Each row comes from the steps of one path. Every step used is in the known rows, and no mark comes twice. Write the path behind each row, first mark first.
In the rows, 128 means zero.
Known rows:
vube-meza-pazi-guva-boni-roduvud-vepig: [130 137 138 123  55 130 141 173 128 147 134 127  40 124 118  82 172  29
  76  83 163  97 167 161 103 122 138 130 138 121 129]
vepig-guva-pazi-pumu-boni-roduvud: [103 132 155 127 130  96  97 158 137 157 156 119  71 140 142 135 129 135
 130  80 189 119  87 172 193 147 166  94 111  95  64]
vube-meza-pazi-pumu-boni-roduvud-guba: [162 140 105 158  51 124 124 163 106 129 138 124  28 130 112  73 154  62
  98  76 139  90 159 149 104 103 126 116 117 115 110]
guba-roduvud-vepig-guva-pazi-pumu: [ 95 126 161  86 140 120 124 188 118 174 134 151 140 159 164 135 134 170
 100  67 138 113 106 179 157 185 143  74 115 134  85]
vube-meza-pazi-guva-guba-roduvud-boni: [156 133 112 119  66 135 122 184 113 139 126 155  60 129 121  89 160  44
  58  85 138 105 165 166 103 100 136 106 140 137 121]
vube-meza-pazi-pumu-boni: [161 128 111 155  68 103 104 164 115 121 138 139  30 108 109  80 155  60
  87  81 113 101 164 126 102  89 111 117 112 121 125]
boni-guva-pazi-meza: [103 129 153 131 134 124 112 118 142 111 151  91  56 117  93 116 143 117
 148 111 159 115 150 151 174 133 162 115 114 115  78]
guva-pazi: [118 109 139 124 108 101 127 116 137 130 132 109  90 115 130 123 119 143
 134 111 131 124 127 135 161 148 125 117 122  99  80]
pazi-meza-vube: [156 118  93 127 111  88 106 141 140 124 129 135  98 115 118 115 120  60
 172 116  64 127 164 162 119  91 141 134 111 153 160]
boni-roduvud-vepig: [107 164 154 129 102 126 176 125 112 175 141 112 123 152 154 129 168 111
 155 101 194 100 126 165 151 171 165 149 152 117 126]
pazi-guva-vube-meza: [105 162 137 104 132 146 119 160 163 174 172 105  80 116 105 104 149  39
  63 142 152 114 130 133  98 116 120 117 151 133 136]
guva-pazi-pumu: [127 124 138 150 106  90 106 127 121 147 156 102  58 106 127 104 117 149
 125 112 118 130 116 120 168 149 124 104  99  99  75]
meza-pazi-roduvud: [176 100  99 108  89 127 134 148  97 107 135 130  70 114 128 154 116  55
  96 123 125 133 160 148 115 141 161 108 146 152 160]
guba-roduvud: [133 130 122 103 153 149 127 167 116 120 123 164 160 140 130 143 136 157
 104 121 125 121 129 153 126 136 134  73 128 148 109]
guva-vube: [106 152 154  85 136 129 139 109 149 162 163 111 105 146 113 150 137 102
 111 105 139 110 131 121 118 119 119 137 123 132 101]
boni-guva-guba: [127 141 160 132 136 156 148 117 122 118 146 119  84 144  91 135 146 149
 127 127 181 122 129 166 150 137 150 115 146 115  61]
vepig-roduvud-vube: [113 131 168  86 143 119 130 161 107 194 113 117 144 168 119 163  93  88
 160  72 121 110 136 176 118 103 159 143 120 144  89]
pazi-pumu-boni-roduvud-vube-meza: [163 180 131 188 111 109  95 160  91 142 171 117  49 116 107 100 169 111
 131  98 145 112 138 122 136 120 139 107 113 114 122]
roduvud-boni-guva: [ 96 164 156 136 120 157 108 140  84 135 130 118  99 153 124 105 176 124
 106  47 177 126 144 154 154 133 192 132 115 151 129]
boni-roduvud-vube-meza-pazi: [144 174 122 130  67 123 151 149 118 165 142 128  66 159 115 126 163  64
 151  99 187  79 163 160 144 116 179 152 158 137 101]
boni-roduvud-vube-meza: [133 179 128 133  80 129 150 151 124 174 146 121  76 158 113 124 164  81
 156 108 184  81 154 158 143 117 170 151 161 133 100]
roduvud-vepig-guva-pazi-pumu: [ 70 117 184  98 110  92 127 153 134 201 141 112 104 159 178 123 123 146
 122  49 150 113  98 168 172 192 139 132 113 109  93]
meza-vube: [141 113  95 135 110 101 141 146 139 142 122 147 103 137 115 108 112 108
 140 106  97 125 129 158 109 120 119 130 151 154 121]
guba-roduvud-vube: [138 148 129  90 135 141 119 183 113 142 123 164 146 164 119 151 132 150
 120 103 123 108 147 157 133 140 149  89 137 164  96]
vube-meza-pazi-roduvud: [155 113  95 121  67 123 129 174 126 130 135 133  40 111 117 104 135  42
  79 106 111 103 176 141  90  94 125 119 144 140 140]
vube-meza-pazi-guva-guba-roduvud-boni-pumu: [153 137 106 124  66 131 122 172  99 143 123 147  47 129 112  79 164  51
  65  80 145 110 160 164 114  97 134 116 124 135 110]
pumu-boni: [159 140 135 155 146 125 112 136 109  80 127 131 120 110 112 138 164 131
 131  97 145 129 141 125 119 127 117 105 127 106 148]

Which path is each row?
[ 92 106 134  89 123 127 120 172 144 167 140 104  86 156 149 149  88 133
 112  90 165 125  90 193 165 164 163  91 133 113  75]
vepig-guva-pazi-roduvud-guba
[186 173 131 153  97 127 131 155  98 111 140 131  68 130 100 138 191  68
 132  91 198 101 161 166 129 125 155 111 163 105 122]
pumu-boni-roduvud-vube-meza-pazi-guva-guba
[122 142 127  79  80 143 148 142 140 167 161 104  48 151 106 126 130  52
  79  80 130  89 157 145  84 110 117 130 133 136  99]
guva-vube-meza-pazi-roduvud-guba
[123 121 151  84 144 132 126 170 135 153 129 167 138 176 146 170 114 161
 112 102 172 127  89 207 163 138 153  82 135 118  54]
vepig-guva-guba-roduvud
[151 146 120 101 101 130 107 198 109 149 131 167  98 156 112 124 141 117
  98  85 111  95 161 153 123 123 143  86 126 166  91]
guba-roduvud-vube-meza-pazi-pumu
[121 154 123 114 136 150 111 159  63 140 112 155 139 156 132 116 166 163
 102  58 147 131 130 159 150 134 162  92  94 161 112]
guba-roduvud-boni-pumu
[119 141 141  85  90 120 136 127 154 160 158 123  56 143 106 122 147  51
  86  80 134  87 159 128  99  93 109 143 122 132  95]
guva-vube-meza-pazi
[131 149 100 126 118 151 121 158  56 158 145  98  71 122 131 126 138 106
 103  95 134 155 142 146 127 138 176 117 126 166 174]
pazi-roduvud-boni-pumu
[158 147 158 157 152 143 123 128 103  74 138 124  90 122  88 142 178 145
 132  96 183 127 141 154 136 133 133  93 141  98 101]
pumu-boni-guva-guba
[111 155 142 108 147 169 112 178  86 126 123 156 140 157 125 126 171 155
  90  63 160 119 140 172 143 140 179  74 119 164 108]
guba-roduvud-boni-guva
[ 91 128 145  66 121 121 117 172 166 182 162 128  64 161 130 151 122  67
  83  72 167 100 119 172 130 110 151 116 130 136  89]
vepig-guva-vube-meza-pazi-roduvud
[153 126 110 124  58 137 132 173 106 135 138 130  22 123 113 102 152  49
  75  79 136 105 180 163 102  97 144 116 146 141 119]
vube-meza-pazi-roduvud-boni-guva-guba
[114 139 146  74  85 123 148 142 147 180 165 108  49 141 118 129 144  44
  78  71 128  87 164 137  90 115 114 140 135 140 112]
guva-vube-meza-pazi-roduvud-vepig
[ 71 121 179  87 122 111 138 156 139 189 126 125 139 171 178 133 129 134
 124  59 155 111 104 171 149 185 140 143 127 124 119]
roduvud-vepig-guva
[120 175 185 125  78 152 155 152 107 146 136 115  58 157  97 127 181 116
 136  72 199 118 156 170 133 140 172 130 120 123  90]
guva-boni-roduvud-vube-meza
[113 156 144  92 122 163 114 180  94 134 131 159 103 161 116 119 178 116
  69  41 161 102 158 172 132 124 173  81 117 166  99]
guba-roduvud-boni-guva-vube-meza-pazi
[125 109 113 114  95 138 146 146 116 144 144  80  73 122 132 131  91 137
 117 120 126 128 124 164 136 176 137  93 142 111  96]
guva-pazi-roduvud-guba
[119 132 154  85 137 136 118 173 120 160 127 169 136 183 153 165 125 158
 105  76 176 130  92 213 167 139 167  86 127 126  63]
vepig-guva-guba-roduvud-boni
[121 123 119 123 102 119 123 139  87 154 143  87  52 109 133 122 126 128
 115  88 136 141 138 146 161 153 158 108 121 125 111]
guva-pazi-roduvud-boni-pumu
[137 134 159 108 117 105 110 180  95 183 121 122  89 155 105 136 115  57
 139  44 116 101 154 172 106  86 150 131 110 136  91]
vepig-roduvud-vube-meza-pazi-pumu-boni
[128 158 165 139 162 142 117 125 123  87 154 108  82 125  81 141 184 122
 122  82 184 113 147 133 126 128 133 103 131 112 111]
pumu-boni-guva-vube
[ 87 153 165 113 102 115 167 138 128 188 145 109 109 163 165 137 156 116
 151  81 214  96 109 186 177 178 177 140 146 108  94]
boni-roduvud-vepig-guva-pazi
[ 58 134 188  69 113 110 144 157 156 212 146 116 113 177 166 130 138 111
 108  41 154  93 113 167 136 165 128 149 126 124 102]
roduvud-vepig-guva-vube-meza
[116 132 150  89 137 133 120 161 104 166 125 161 123 184 145 153 132 164
 113  68 186 135  88 210 178 137 169  96 112 124  53]
vepig-guva-guba-roduvud-boni-pumu
[146 113 108 126  65 114 126 155 134 124 122 142  57 122 118  89 146  55
  92  93 120  95 169 136 100  87 116 134 127 128 119]
vube-meza-pazi
